Every row comes from one small tree of marks. The marks that hang from a mark follow it in brackets, in alphabetical order. Every link used is in the known rows. Which tree was each row made from?
Known rows:
Z[F[N V[E X] W]]: [  77   -5  -12   43   46   14   33   -1   40   27   10   59   65   29
   64   33   25  -67  -44   -7  -43  -35   40  -30   12  -49   33   61
   -8  -13   -9   32    2   -4  -20   80  -18   -9   23  -26   62 -100
  -10   42   19   -6   48   31    4  -43   10   62    0    2   -5    6
   -7   -4  -86   15   70  -27]
X[K V[E]]: [ 17  37  12 -38  -9 -36  16   0  10  46 -82  18  29  -4  11  13  21 -19
 -24  29 -66  11  37 -40  15  -3 -22  -6 -23 -75  -4  35 -22  35  73  64
 -32  70   7 -38  -3 -51 -35  58 -13 -39  -8  38 -23 -77 -11 -34  21  22
 -32 -68 -37 -63 -92  49 -21 -16]
Z[F[V W]]: [ 55  24   0 -32  41   4  20 -11  38  37 -34  44  61  29  22  28   8 -56
 -28 -12 -47   8  59 -21 -28 -33  32  -1  -6 -30   3  54  -3   0 -13  66
   5  44   3 -48  49 -52   8  47  31 -19  51   9 -10 -42  36  44 -18  35
 -14  -4 -16 -12 -99  49  38 -54]
K[X[V]]: [  11   25   13  -76  -14  -40   29  -49   30   56  -56  -36   62   29
  -34   29   24  -37  -29   20 -106   23   64  -22   -3  -19    8  -13
  -15  -61   13   27    0   52   32   28   -8   39  -22  -21   23  -32
  -13   73   18    2   21   37   -7  -54   36  -35  -12  -11   -8  -53
  -38  -30  -94   44  -20    2]
F[Z]: [ 23  13  32 -87  13  -8 -26 -23  30  37 -40  19  30  28  18  30  26 -55
 -32  16 -71  22  54 -14 -10 -29  -6 -20 -13 -60   2  32  25  49  30  22
  23  18   3 -34  21 -73  14  27 -40 -20  30  41 -22 -15  43  -5 -27   8
   3 -43   0 -49 -85  54 -17 -23]
W[F[N V[E X[K]]]]: [ 26  15  -3   0  29 -18  27   0  42  45 -38  23  59  19  30  46  34 -23
 -54 -17 -35  -6  37 -19  18 -30   2  48 -12 -40 -19   6  14  20  16  40
 -11   0  46 -40  28 -83 -23  60 -26  28  37  32 -14 -37 -10  11  36 -19
 -28 -18 -11 -16 -70  -1  30 -35]
W[F[N]]: [ 30  31   2 -60  -7 -34  13 -33  50  50 -29   0  73  33   1  61  31 -42
 -85 -19 -78  12  62  -4 -20 -27 -24  -4   2 -64   0  10   2  32  38  21
  26  20  34 -38  33 -73   8  50 -26  15  24  24 -21 -17  39  -7 -19 -14
 -12  -2  -2 -39 -89  36   8 -43]
Z[F[N V[X[K]] W]]: [ 52   9  13  12  48  24  11  -7  51  16 -11  53  62   4  21  18  17 -40
 -39  -5 -23 -12  46  -6   4 -44  43  48   7 -25 -18  40   3 -20 -24  71
 -25  15  20 -46  49 -74 -10  25  14  -8  53  12 -26 -56  -5  77  15  25
 -32   7 -26   3 -77  18  55 -37]
N[F[V[E X]]]: [  66   21  -24  -26   36  -15   30  -14   35   29  -39   24   70   32
   41   33   46  -62   -1   12  -56   12   72  -17   37  -17   33   27
  -47  -41  -21   37    4   48   23   57   -2    2    7  -16   23  -62
   -8   61   -4    3   48   43   -1  -10   -9   10    1   16   -4  -27
  -33  -36 -102   30   19   -7]
F[V]: [ 39  38  -8 -78  20 -13  28 -26  22  38 -44  10  42  47  18  20  22 -49
 -32   8 -64  27  47 -10 -32 -13  11 -14 -26 -55  18  38  -1  39  30  44
  13  38   7 -41  24 -44 -12  47  -8   2  24  15 -11 -32  51  -6 -35  19
 -16 -27  -9 -26 -89  63   8 -29]
E[V[X[K]]]: [ 57  29  -2 -84  26 -53   7 -16  40  84 -78  13  41  25  18   3  39 -66
 -13   5 -45  35  48   6  38 -37   5  -1 -30 -74   9  60 -22  70  42  60
 -41  52  -4 -34   4 -89 -36  57 -27  15   1  56 -10 -61  -5 -13  -8  46
 -18 -20 -18 -42 -76  40 -18   6]
E[V]: [  71   43  -15 -102   13  -70   22  -39   35   66  -68    3   39   37
   20   24   14  -70  -29   -2  -65   41   54  -11   -2  -35   -1  -37
  -33  -81   23   54  -22   78   53   44   -4   65   -7  -33   24  -75
  -19   69  -23   -1   -4   37   14  -50   34  -29  -35   25   -2  -22
  -11  -47  -86   68  -21  -12]
N[F[V[X] W Z]]: [ 46  -8  28 -34  53  24  -3 -31  36  22 -28  30  60  20  20  41  14 -53
  24   5 -28  17  60 -30  20 -44  58  32 -23 -11 -41  31  39  12 -23  46
  21   3  28 -24  19 -46  30  10   2  -5  72  24 -12 -12   8  75  20  30
  -8 -10 -32 -21 -82  17  18 -27]
N[F[V Z]]: [ 29  22  26 -67  39  15   5 -54  34   4 -41  17  47  30   9  41  11 -41
   9  12 -52  39  73 -12  -2 -17  35 -12 -30 -36 -28  27  39  34  26  28
  36  27  16 -23  22 -39  16  32 -21   4  63   2 -10  -8  15  20   6  18
  -2 -24 -34 -48 -94  58  -5 -22]
F[N V[E] W Z]: [ 33   3  25  22  33  19   5 -16  19  -2  10  56  30  11  62  35 -12 -48
 -30   6 -37  -7  10 -77 -27 -49  26  37 -13  -9 -24  11  44  -9 -20  50
  35 -12  59 -35  47 -88   6   0 -25 -12  36  21   6 -41  33  68   9  -8
  10 -15  -5 -23 -70   4  51 -27]
N[F[Z]]: [ 35  20  32 -74  20   0 -21 -46  38  22 -48  15  52  25   2  41  23 -59
 -11  19 -71  30  89  -9  16 -19   7 -24 -26 -47 -36  35  28  53  39  26
  41  17   3 -21  22 -56  29  42 -30 -20  47  31 -23  -7  15   8  -8  21
   0 -25 -30 -65 -96  52 -15 -10]
Z[F[N V[E] W]]: [ 63  16  -7  30  33   5  32 -14  42  15   2  60  60  19  47  29   5 -55
 -49  -8 -42 -27  44 -42 -22 -39  27  32 -11 -24  -5  31   6 -12 -16  70
   6  14  25 -40  76 -86  -5  47  15 -19  41  20   4 -47  20  58  -4   7
  -2   0  -9 -19 -94  29  65 -41]
T[K[X[V]]]: [  15   27   28  -82    4  -24    0  -29   30   50  -40  -18   67    7
  -32    0   26  -17  -31   33  -92   71   81  -28  -28  -17   -8  -29
    4  -57   11   30   11   32   47   44  -14   44  -10  -42   22  -52
  -21   98    9   12   14   16  -12  -31  -10  -19  -12    5   -7  -65
  -26  -33 -100   37  -23   14]
T[K[X[V[E]]]]: [ 18  29  12 -52   5 -31   4 -17  24  48 -42  -2  64  11 -17   3  30 -13
 -29  35 -90  53  71 -56 -15 -11  -8 -21 -11 -61  15  23  11  34  48  49
 -19  32 -10 -30  29 -72 -28 108   6   4   9  33  -4 -34 -21 -23 -11 -10
   0 -74 -16 -43 -98  27 -16  21]
Z[F[V[E X]]]: [ 60  11 -19  -6  44  -4  37   5  35  38 -21  44  59  42  58  29  47 -53
 -29   0 -54  -6  55  -8  23 -20  29  28 -27 -45   3  37  -5  33   4  64
 -21   9 -15 -41  49 -92 -24  68  13   0  40  39   7 -28   8   5 -14  10
   3 -34 -13 -34 -94  47  35 -33]

Write each row's tree:
[ 46  16  18  -2  49  15   6 -26  33   6 -30  45  49  11  40  44  -1 -57
  18   2 -37   8  50 -66   3 -39  41   6 -32  -8 -38  36  39  12  -1  55
  39  13  32 -36  30 -50  25  22  -9 -27  59  30  -3 -19   8  59  18  22
   6 -21 -30 -49 -93  24  19 -35]	N[F[V[E] W Z]]
[ 12  -3  26 -39  38  12  13 -28  45  27   2  16  48  45  30  65  24 -22
 -49 -21 -47  21  36 -16   2 -41  27  34   1 -30 -26   1  44  17 -11  10
  25  -9  50 -32  28 -84   9  32 -20  40  51  -1   0   3  23  28  26 -27
 -10 -13 -14  -3 -62  19  14 -40]	W[F[N V[X] Z]]
[ 27  -1  37 -25  60  28 -13 -29  36  19 -42  33  57   5   5  26   6 -39
  31  13 -15  14  60 -25  35 -45  48  27 -14  -6 -46  32  46   1 -12  52
   6  14  27 -35   2 -41  18   5  -5 -16  67  27 -38 -25 -13  74  32  48
 -22 -13 -41 -19 -79   5  12 -27]	N[F[V[X[K]] W Z]]
[ 40  16  -1 -27  10 -21  -6  19  25  64 -60  27  51  17  42   9  55 -65
 -26  14 -54  -5  52  -2  46 -19 -13  37 -41 -74  -5  44 -16  50  38  70
 -41  15   4 -36   4 -94 -29  54 -32 -23   0  84 -37 -50 -15  -9  -9  25
 -21 -47  -9 -49 -92  14  -4   1]	V[E X[K]]
[ 37   9  11  -7  60  18  17   4  37  46 -39  48  59  16  17  18  28 -39
 -15   2 -28  -1  55  -8  13 -40  38  30  -5 -29  -9  50   1 -11 -20  77
 -31  28   2 -44  36 -59 -18  37  26 -20  50  22 -31 -55  -7  60   2  49
 -26  -9 -24  -8 -94  26  38 -50]	Z[F[V[X[K]] W]]
[ 54  21 -20  -5  28 -22  35   0  14  37 -38  37  50  21  45  22   5 -66
 -15   6 -50 -16  31 -61 -21 -35  15  21 -29 -32   3  42   4  17   0  70
  13  24  31 -52  34 -64  -9  28   6 -22  25  42  -1 -44  31  37 -13  23
  -1 -27   2 -28 -89  23  35 -45]	F[V[E] W]
[ 16  23  36 -48  29  23  10 -37  32 -13  -4  19  24  32  28  31  -2 -29
 -43   4 -53  26  29 -18 -34 -37  19  12  -9 -38 -11  13  41  16   5  19
  32   9  34 -31  39 -72  10  14 -38  16  42  -6  -5 -29  40  33 -11 -21
  -4 -20 -18 -23 -66  49  13 -18]	F[N V Z]
[ 47  14   2 -29  43  -3   4 -28  38  34 -54  25  73   7  -1  16  22 -52
  19   9 -19  15  72 -12  31 -31  39  29 -21 -18 -33  44  10  11   1  58
 -11  30  20 -41   3 -34  11  25   5 -15  55  31 -35 -43 -12  59  18  53
 -30  -3 -37 -16 -90  17  28 -35]	N[F[V[X[K]] W]]
[ 10 -15  55  -5  49  41 -14 -14  32   2  -7  47  35   7  26  19  -5 -24
 -20   2  -8   2   7 -31   5 -56  34  65   5 -12 -38  16  46 -24 -31  55
  -1  -5  50 -41  11 -82   6 -18 -31   9  43  10 -31 -53   5  86  26  18
 -22  -7 -21   6 -49 -14  43 -18]	F[N V[X[K]] W Z]
[ 13   9  17 -11  25  -4  19 -28  43  15 -14  30  45  29  40  70   6 -21
 -58 -19 -50  10  27 -46 -15 -36   7  15 -17 -31 -23  -3  53  14   6  19
  40   5  51 -39  38 -87   8  48 -36  29  36  13  10 -15  24  12  23 -38
   7 -27  -6 -42 -78  21  24 -50]	W[F[N V[E] Z]]
[  19   22    1  -42   -7  -43   31  -38   26   49  -58  -25   64   31
   -3   28   28  -46  -27   26 -101   -3   60  -41    7  -11    3   -2
  -34  -58   13   24   -2   52   34   42  -14   38  -20  -20   33  -50
  -29   73   17   -1   15   61    3  -56   22  -40   -1  -26    4  -68
  -31  -47  -92   29  -15    0]	K[X[V[E]]]
[ 24  -5  41 -32  20   8 -33 -27  34  18   0  33  38  14  26  30  -5 -60
 -43   8 -52   4  26 -42 -24 -49   4  20   6 -33 -16  18  31   6   0  37
  42  -2  47 -31  42 -93  27 -13 -33 -18  35  26 -25 -33  49  57 -12  -9
   5  -2 -11 -25 -65  19  20 -17]	F[N W Z]
[  70   19  -15   11   41   -8   32   -2   29   34  -21   61   59   23
   39   34   12  -59  -29   -2  -46  -19   46  -47  -16  -34   27    8
  -21  -32    3   46    1    5   -8   77    2   31    6  -43   51  -67
  -11   54   21  -32   40   27    6  -51   26   36   -3   24   -1  -20
   -8  -31 -102   35   45  -61]	Z[F[V[E] W]]
[  26  -14   12    1   31    4   24  -14   40   28    5   29   49   34
   52   63   21  -28  -54  -18  -47    2   24  -34   17  -42   20   49
   -6  -24  -26   -3   45   21  -11   32   22   -9   54  -33   35 -102
   -2   38  -34   33   46   23    5   -8   12   22   28  -36   10  -23
   -8  -24  -67    3   32  -41]	W[F[N V[E X] Z]]
[ 38 -24  39 -11  52  32   0 -29  28   7  19  40  38  19  51  31   5 -49
 -21   3 -33   7  15 -34  -7 -54  41  58  12  -9 -20  14  45 -14 -44  40
  14 -18  49 -33  34 -88   8 -20 -14  14  53   8  -6 -33  29  81   8  -2
  -9   1 -20  11 -52   0  47 -20]	F[N V[X] W Z]
[ -1   9  34 -42  30   2  13 -39  48  16  -9  19  46  34  11  58   9 -13
 -64 -15 -50  25  39 -27 -27 -32  17  11   3 -34 -21  -4  46  11   2   8
  41  10  43 -47  37 -60  17  38 -27  29  42  -7  -2 -15  39  17  19 -32
  -4 -15 -15 -22 -69  34  17 -54]	W[F[N V Z]]
[ 61  15   4  -3  35  11  20 -19  44  16 -11  46  61  16  22  34   1 -51
 -52   0 -49  -5  52 -22 -30 -36  36  16  12 -30  -4  35   3 -11  -9  59
  11  22  22 -44  66 -70  -4  31  16  -8  58   5  -9 -47  38  66 -12   9
 -19  10 -18 -12 -89  43  48 -51]	Z[F[N V W]]
[ 25   1  33 -22  36  26   2 -30  33  -2  12  38  29  17  29  31 -18 -40
 -35   7 -33   6  15 -48 -36 -53  35  28  -2 -14 -20  17  45 -13 -25  30
  36   2  51 -39  42 -68  14  -7 -23   1  42  -2  -7 -39  48  67   4   0
  -8  -2 -14  -5 -64  17  42 -35]	F[N V W Z]
[ 18  -7   7 -30  44 -11  25   0  34  52 -22  28  54  49  51  65  31 -29
 -25 -15 -46   9  36 -35  21 -39  21  26 -14 -29 -21  13  42  36  -2  35
  18  -2  31 -44  19 -82  -1  43 -18  23  38  33   9  -3   9  -3  22 -15
   6 -50  -5 -33 -80  12   8 -51]	W[F[V[E X] Z]]
[ 35  12  29 -46  48  21   1 -46  30   9 -32  35  56  14  12  43  -4 -54
  21  11 -35  20  63 -44  -9 -40  45   1 -19 -15 -37  31  40   5  -2  42
  42  23  25 -38  24 -38  31  18  -6 -23  64  13 -16 -15  23  64  13  33
 -12  -4 -37 -36 -96  35  17 -40]	N[F[V W Z]]
[ 56  34 -18 -13   9 -19  30 -17  22   8 -16  35  40  27  49  24  21 -44
 -58  10 -66   1  29 -29 -23 -27   1  18 -31 -48   6  21   3  33  24  47
   6   5  34 -30  43 -77 -25  44 -25   9  28  23   7 -40  28  10 -19 -24
  -4 -22  -9 -28 -82  32  40 -13]	F[N V[E]]
[ 39  22  12 -38  46  13  21   0  41  41 -43  36  53  25  15  21  36 -34
 -27  -3 -36   4  64  12  20 -22  29  20 -12 -48   1  42  -4  18  14  59
 -34  28 -12 -42  25 -68 -26  64  10  -1  41  24 -20 -45  -4  16   0  34
 -26 -31 -24 -19 -88  50  14 -34]	Z[F[V[X[K]]]]
[  38   19   14  -30   42    2   11  -35   34    0  -43   34   43   25
   35   48    9  -49    8    9  -56   21   64  -40   12  -24   32   -3
  -47  -29  -32   25   41   39   24   43   33   18   13  -27   31  -58
   13   48  -25  -13   53   29    5  -20    3   14   11    2   11  -40
  -32  -64 -100   49    7  -21]	N[F[V[E] Z]]
[ 65  11 -12 -34  54  -9  16 -31  36  36 -39  21  75  27  16  37  29 -72
  14   4 -41  14  67 -17  21 -34  42  23 -22 -24 -31  41   9  18  -9  57
   7  14  18 -34  23 -40  15  33  19  -8  60  35 -16 -28  10  42  -5  38
 -20  -1 -32  -9 -89  18  28 -22]	N[F[V[X] W]]
